Known rows, with every step that occurs
Q/H/U/Z: [-1.55  0.44 -4.65  1.06 -3.08  1.74 -0.62  0.79 -2.17 -3.14  0.32 -1.48
 -0.63 -1.35 -2.62 -1.85  1.30 -1.49  1.45 -2.88  0.00 -4.96  5.15  2.28
  1.08  0.10]
E/C/R/A/K/Z/G: [ 3.27  0.19  0.09  1.19  2.63  0.17  1.73 -0.76  0.30  0.46  0.13 -0.65
  2.05  2.10 -0.05  0.58  0.08  2.19 -2.15 -0.19 -0.07 -1.74 -1.81 -1.70
 -3.20 -1.96]
L/U/Z/K: [-0.74 -0.27 -4.83  1.55  0.48 -1.15  0.02  0.55  0.44 -1.56 -0.03  1.95
  4.23 -1.40 -2.92 -1.20  1.22 -1.63 -0.01  0.84  0.71 -0.75  3.22 -1.20
 -1.22  0.16]
Q/H/E: [ 0.52  1.48 -1.23 -0.16 -2.55 -1.22 -0.42  1.84  1.89 -1.02 -0.12 -3.90
 -0.50 -0.46 -0.59 -0.42  0.23 -1.16  1.60 -3.56 -1.17 -0.40 -2.25  2.74
  2.03  0.75]
Q/H/E/K: [-0.63  1.65 -0.03  0.94 -3.43 -0.44 -0.03  2.20  2.22 -2.18 -0.89 -3.52
 -0.87 -2.78 -0.52  1.76 -0.43 -0.80  1.97 -2.26  0.51 -0.90 -2.32  4.38
  3.89  0.77]
K/Z: [ 0.10  0.98  2.57  0.79  0.37  0.69 -0.34  0.64 -0.48  1.60 -0.18 -0.80
  0.06 -0.41  0.98 -1.15  1.41 -0.50 -1.09  1.33 -0.44  1.42  1.17 -1.47
 -2.10  0.44]
Q/H/U/Z/K/E/C/R: [-0.42  1.59 -1.61  0.37  0.25 -0.60 -1.80  0.08 -1.38 -3.18 -0.79  0.67
  2.19 -3.60 -3.66  0.78  0.11 -0.74  0.45 -2.03  0.54 -4.30  0.95  0.76
 -1.47  0.89]
U/Z/K/E/C/R/A: [ 2.78  1.12 -2.60  0.46  1.42 -1.10 -1.54 -1.99 -1.35 -3.86 -1.88  3.64
  3.22 -0.73 -3.68  1.82 -0.36  1.93 -0.97  1.37 -0.03 -0.14 -2.33 -3.72
 -4.28  0.74]
C/R: [-0.08 -1.17 -1.38  0.79 -2.31  1.43 -1.23  0.42 -1.82  1.08  0.36 -0.42
  0.06  2.04  1.22 -1.05 -0.11  0.56 -0.45  1.50  0.26  0.90 -2.57 -0.27
 -1.70  0.57]
R/A/K/Z/G: [ 2.54  0.35 -0.82  1.23  3.33  1.11  1.02 -0.84  0.57 -0.10 -0.37 -1.72
  1.55  6.28 -0.23 -1.51  1.80  2.15 -2.43 -0.45 -1.94 -0.02  2.89 -1.88
 -1.89 -1.83]
K/E: [ 0.96 -0.27 -0.57 -0.31 -1.88 -0.63 -2.06  1.01 -0.80 -0.35 -3.00  0.61
  0.32 -1.94 -1.46 -0.62 -0.12  0.37 -0.38  1.29 -0.32  4.22 -0.78 -2.22
 -2.69  1.69]
U/L: [-1.40 -0.90 -2.01  0.83 -1.20  1.98 -0.37  1.00 -2.06  3.02  2.05 -1.67
  0.38 -0.69 -0.50 -1.24  1.10 -0.31  0.54  2.61  0.09  2.40  1.25  0.39
 -1.67 -0.84]
Q/H/E/C/R/A/K: [ 3.15  1.00 -1.83 -0.59 -0.40 -2.10 -0.63  1.10  2.00 -1.64 -0.37 -3.25
  0.15  2.09 -2.56  0.58 -0.47 -0.69  1.05 -3.96 -0.14 -3.20 -3.97  3.68
  2.99 -0.61]
A/K/Z/G: [ 0.08  0.68 -0.67  1.83  4.54  1.17  1.14  0.73  1.23  1.71 -0.15 -1.69
  2.04  2.94  1.86 -1.23  1.53  1.13 -1.19  0.13 -1.78  2.01  2.38 -1.05
 -2.79 -1.58]
A/R: [ 0.70 -2.77 -2.19  0.24 -3.64  0.69 -1.23 -0.69 -1.55  1.43 -0.14 -1.93
 -0.10  1.68  2.14 -0.84  0.39  0.60 -1.29  1.14 -1.61  0.64  0.56  0.46
 -1.55 -0.38]
E/K: [-1.69 -1.11 -0.64  2.29 -3.50  1.83 -0.12  1.06 -0.39 -1.44 -1.54 -0.15
 -0.69 -4.11  0.74  1.52  0.31  0.85  0.29  1.96  1.40  1.02  0.37  1.81
  0.94  0.50]
Z/U/L: [-1.32 -1.62 -1.96  0.45 -0.27  1.97  1.45  0.52 -0.92  3.21  3.62 -0.64
 -3.38 -0.25 -0.06 -2.08  1.11 -1.47  0.65  2.05  0.65  2.39  1.61  0.21
  1.06 -1.10]
E/C/R/A: [ 3.05 -1.15 -1.28  0.44 -2.84 -0.10 -0.15 -0.62 -1.35 -0.72 -0.21  0.29
  0.47 -0.92 -1.26  0.69 -0.46  1.28 -1.26  0.22  0.82 -1.82 -3.20 -0.52
 -1.72 -0.35]
L/U/H/E/C/R/A/K: [ 0.54 -0.94 -0.14 -3.45 -1.05 -3.72  0.65  0.66  2.10  0.51 -0.24  0.47
  2.33  1.08 -0.16  0.16 -2.65 -2.64  1.37 -0.74  2.39 -3.27 -2.01  1.99
  3.72  0.17]
H/U/Z/K/E/C/R/A: [-0.44 -0.25 -1.77  0.72  0.94 -0.97 -1.60 -2.03 -2.25 -3.27 -0.68  3.45
  2.43 -0.70 -3.80  1.54 -0.49  1.31 -1.09 -0.04  1.32 -1.00  1.46 -2.14
 -1.07  0.11]
Q/H/E/C/R/A: [ 3.20  1.41 -0.53 -0.69 -3.02 -2.24  0.08  0.76  1.29 -1.93  0.00 -3.02
 -0.10 -0.06 -2.29  1.05 -0.85 -0.27  0.55 -3.74  0.14 -3.30 -5.01  2.49
  1.71  0.10]
K/E/C/R/A: [ 3.55 -0.29  0.31 -0.73 -2.33 -1.63 -1.49 -0.13 -1.24 -1.13 -2.72  1.47
  0.74 -1.67 -3.16  1.07 -1.10  1.21 -1.40  1.17  0.95  1.06 -4.08 -2.69
 -2.86  1.10]
G/Z/U: [-1.36 -0.68  1.58  0.86 -0.47  1.98  1.03  0.54  0.31  2.54  0.60  0.64
 -3.29 -0.07  0.64 -1.96  2.36  0.83  0.02  0.36 -4.11  2.36  3.41 -1.29
 -0.01 -0.04]
K/Z/U/H/E/C/R/A: [ 0.91  1.35  5.99 -3.24  0.45 -1.21  2.39 -1.54  1.09  1.04  1.95  0.97
 -2.96  0.76  2.84  0.92 -1.98 -1.43  0.13 -0.46  1.70 -1.79 -3.51 -0.83
  2.19  0.36]
E/C/R/A/K: [ 2.85 -1.59 -2.69  0.57 -0.25 -0.18 -0.97 -0.22 -0.77 -0.54 -0.63  0.19
  0.67  1.14 -1.65  0.08  0.13  0.90 -0.94  0.12  0.54 -1.59 -2.04  0.69
 -0.70 -0.92]

Rows
[ 2.79 -1.22 -1.68 -0.48  0.48  0.03 -3.17 -0.44 -1.60 -0.39 -1.95  0.15
  0.42  7.26 -2.47 -1.26  0.01  1.14 -1.28  1.57 -0.38  1.68 -1.87 -1.31
 -0.52  0.48] | C/R/A/K/E
[ 1.54 -0.98 -2.01 -0.31  1.64 -1.47 -2.68  1.56  0.00  0.54 -3.19  1.19
  1.27 -1.21 -1.76  0.32 -0.72 -0.25  0.19  1.31  0.43  2.82 -2.64 -0.13
 -1.66  0.59] | A/K/E/C/R
[ 0.76  0.44  2.70 -2.61  2.94 -0.81  0.49 -1.29  1.95  0.23  0.55 -0.15
 -2.71  6.21  1.61 -1.04 -0.12 -1.23  0.22 -0.95 -0.35 -0.34  1.20  0.45
  4.25 -0.18] | R/A/K/Z/U/H/E
[ 0.21  0.51  1.16  0.84  2.24 -1.28 -2.53 -0.04  0.58 -0.50 -2.31  1.32
  2.91 -1.40 -0.34  0.30  0.74  1.26 -1.50  1.03 -1.72  4.27 -0.48 -2.35
 -3.75  1.97] | Z/K/E
[-2.52 -0.47  1.60  0.57  0.33  2.67  1.05  0.75 -0.56  4.99  2.56 -0.11
 -3.04  0.33 -0.31 -2.01  2.54  0.35  0.59  2.19 -3.56  2.99  3.98 -0.84
 -0.12 -1.16] | G/Z/U/L
[-3.86 -0.84 -3.61  2.38  0.97  0.96 -0.91 -0.99 -1.59 -2.27  0.65  1.95
  1.77 -0.91 -0.65 -0.24  1.16  0.36  0.13 -0.59  0.16 -0.18  5.25 -0.12
 -0.09 -0.19] | H/U/Z/K
[-1.06  0.20  1.94 -2.90 -2.74 -1.61  0.70 -0.17  0.64  0.23 -0.14  0.56
  0.36 -3.69  4.18  2.11 -3.61 -0.43  2.26 -0.81  0.91 -1.01 -5.51  1.62
  0.31  1.33] | U/H/E/C/R
[ 0.48 -1.13  0.20 -3.22  0.36 -1.38  1.66 -1.17  1.78 -0.15  1.22  1.16
 -3.28  2.16  2.50  0.52 -2.51 -1.12  1.72 -1.58  0.96 -1.72 -3.10  1.97
  4.43 -0.02] | Z/U/H/E/C/R/A/K
[ 2.28  0.03 -0.31  1.11  3.07  1.67  0.48 -1.12 -0.56  0.73  0.73 -1.67
  1.65  8.68  0.74 -1.29  0.79  2.48 -2.47  0.62 -1.05 -0.30 -0.49 -2.09
 -2.16 -1.55] | C/R/A/K/Z/G
[-3.33 -1.38 -5.20  1.37 -2.51  1.74 -0.44 -0.21 -2.61 -1.95  0.33  1.33
 -0.29 -1.42 -1.49 -1.03  0.52 -0.21  1.09 -0.35  0.97 -0.38  4.99  0.17
  0.93 -0.50] | H/U/Z
[-3.08 -0.98 -6.02  2.43 -1.35  2.32  2.32 -0.82 -1.71 -1.98  1.15  0.50
  1.24 -0.90 -0.15 -0.71 -0.04  1.83  0.40 -1.34  0.34 -0.27  4.89 -1.26
 -1.26 -1.66] | H/U/Z/G
[ 1.63  1.44  5.07  0.50  2.38 -1.09 -1.98 -1.06  0.13  0.75 -2.33  2.14
  3.06  0.05 -2.11  1.45  1.31  3.63 -2.45  1.15 -4.58  2.01 -0.92 -3.90
 -4.56  0.77] | G/Z/K/E/C/R/A
[-1.64  0.04  3.51  1.77 -0.28  2.04  1.63  0.81  0.66  0.23  0.35  0.45
 -3.48 -3.01  1.37  1.09  0.91 -0.93 -0.49  2.40  2.32  1.11  1.54  0.77
  2.44 -0.01] | E/K/Z/U
[-3.13 -0.14 -2.44  1.39  1.30 -0.09 -1.97 -0.94 -1.49 -2.37 -1.00  2.83
  2.21 -1.77 -2.16  0.08  0.35  0.40  0.00 -0.02  0.23  1.86  4.33 -1.88
 -0.74  0.69] | H/U/Z/K/E
[ 1.03  0.39  1.90  0.72  2.30 -1.93 -2.07  0.02  0.39 -0.13 -2.02  2.23
  3.52 -3.89 -0.63  1.98 -0.54  1.27 -1.55  1.24 -0.25  2.59 -3.79 -2.14
 -4.50  1.57] | Z/K/E/C/R
[-0.78  0.57  3.48 -2.53  4.16 -1.38  0.92  0.15  2.45  2.43  1.06  0.86
 -2.03  0.74  3.50  0.47 -1.58 -2.57  1.66 -0.25  1.22  0.09 -2.55  1.60
  2.98 -0.07] | A/K/Z/U/H/E/C/R
[-4.51 -2.03 -1.23  1.12 -1.51  1.85 -0.74  0.80 -2.54  3.08  2.70 -1.27
 -0.17 -0.89 -0.68 -1.32  0.77 -0.82  0.39  1.34  1.46  1.24  4.85  1.60
  1.41 -1.53] | H/U/L
[-3.18  0.86  3.94  0.60  0.69 -0.28  1.94  1.41  2.24  2.75  2.66 -1.15
 -2.72 -1.83  0.70  2.34 -0.83 -1.55  1.52  2.56  3.09  4.86 -1.63  1.59
  5.39 -1.17] | H/E/K/Z/U/L
[ 3.83 -0.88 -2.35 -0.38  0.54 -1.73 -1.96  0.12  0.11 -1.82 -3.54  0.67
  0.72  0.43 -4.01 -0.16  0.39  0.98 -1.04  0.09 -0.61  1.23  0.44 -0.90
 -0.77  0.12] | R/A/K/E/C
[-1.71  0.60  3.19  2.20  2.47  1.17 -1.31 -0.13  0.64  1.88 -0.67  0.43
  2.34 -0.07  1.12 -0.40  3.08  2.76 -1.23  0.42 -5.95  2.47  3.05 -1.52
 -3.45  0.47] | G/Z/K
[-0.04  0.47  2.45  0.40  1.18  0.94  1.20  0.24  0.40  1.87  1.47  0.12
 -3.12  0.06  1.17 -1.86  1.47 -1.61 -0.96  0.79  0.44  1.64  1.69 -1.59
  0.24  0.05] | K/Z/U
[-2.70  0.00 -0.97  0.59 -2.21  2.14 -0.77  1.66 -2.19  1.42  2.47 -3.89
 -0.54 -0.89 -1.80 -2.10  1.60 -1.98  0.90 -1.51  0.15 -3.44  4.98  3.71
  1.38 -0.70] | Q/H/U/L
[-2.86  2.16  5.06 -1.20 -0.71  0.15  3.27 -0.34  2.05 -0.22 -0.15 -0.84
  0.98 -2.75  6.23  3.10 -2.70  1.09  1.27 -0.01  0.73  0.11 -2.00  0.74
  0.49  0.55] | U/H/E/K/Z/G
[-0.93  1.45  5.38 -2.77  0.83 -1.65  2.77 -0.21  2.30  1.63  1.32  1.02
 -2.88 -4.22  3.80  0.96 -1.67 -2.47  1.21 -0.66  1.21 -0.15 -1.59 -0.04
  1.71  0.64] | K/Z/U/H/E/C
[-1.09 -0.39  1.10 -2.65 -1.70 -1.61  2.85 -0.15  2.27  0.13  1.02  1.43
 -3.49 -4.86  3.78  0.77 -2.50 -1.86  2.45 -1.73  1.04 -0.24 -2.53  1.63
  3.00  0.93] | Z/U/H/E/C
[ 2.93 -0.15  0.79  0.35  1.66 -0.43 -0.77 -0.24 -0.48  0.73 -0.49  0.08
  0.75  1.63 -1.05  0.28  0.50  0.32 -1.52  0.95  0.71 -1.68 -1.68 -0.43
 -1.22 -0.87] | E/C/R/A/K/Z
[-3.21  1.83  5.91 -2.08 -1.56 -0.26  0.77  0.11  1.38 -0.15 -1.01 -0.20
 -0.43 -3.29  4.92  2.82 -2.31 -0.81  1.97  0.88  1.51  0.22 -1.80  1.90
  2.56  1.62] | U/H/E/K/Z
[ 0.14  0.11 -7.37  2.00 -1.09  2.42  2.90 -0.77 -1.10 -2.76  0.24  0.31
  1.92 -0.54 -0.02 -0.49  0.32  2.59  0.48 -0.06 -1.16  0.29  1.27 -2.72
 -4.60 -1.22] | U/Z/G
[ 2.21 -0.29  2.57 -2.24  1.85  0.25  0.99 -1.29 -0.37  0.48  0.68  1.49
 -1.89  1.39  1.66 -0.07 -0.55 -1.08 -0.57  0.55  0.92 -4.18 -1.06  0.15
  0.44 -0.15] | E/C/R/A/K/Z/U/H
[ 0.52  0.14  2.99 -2.97  2.62 -0.15  0.06 -1.54  0.82  1.12  1.68 -0.05
 -2.34  8.67  2.36 -0.74 -1.16 -1.04  0.22  0.15  0.56 -0.66 -2.21  0.35
  3.89  0.02] | C/R/A/K/Z/U/H/E
[-1.61 -0.22 -1.35  0.90 -3.02  1.22 -1.09  1.46 -1.19 -0.89  0.38 -3.01
 -0.84 -1.14 -0.95 -2.02  1.43 -1.37  0.27 -3.41 -0.22 -3.91  4.29  3.27
  1.48  0.42] | Q/H/U
[ 1.59  0.56  2.85 -2.65  2.72 -1.87  1.37 -1.13  2.58 -0.05  0.20  0.58
 -2.15  1.97  1.21  0.30 -0.75 -1.40  0.39 -1.59  0.26 -1.35  0.22  0.71
  3.56 -0.52] | R/A/K/Z/U/H/E/C
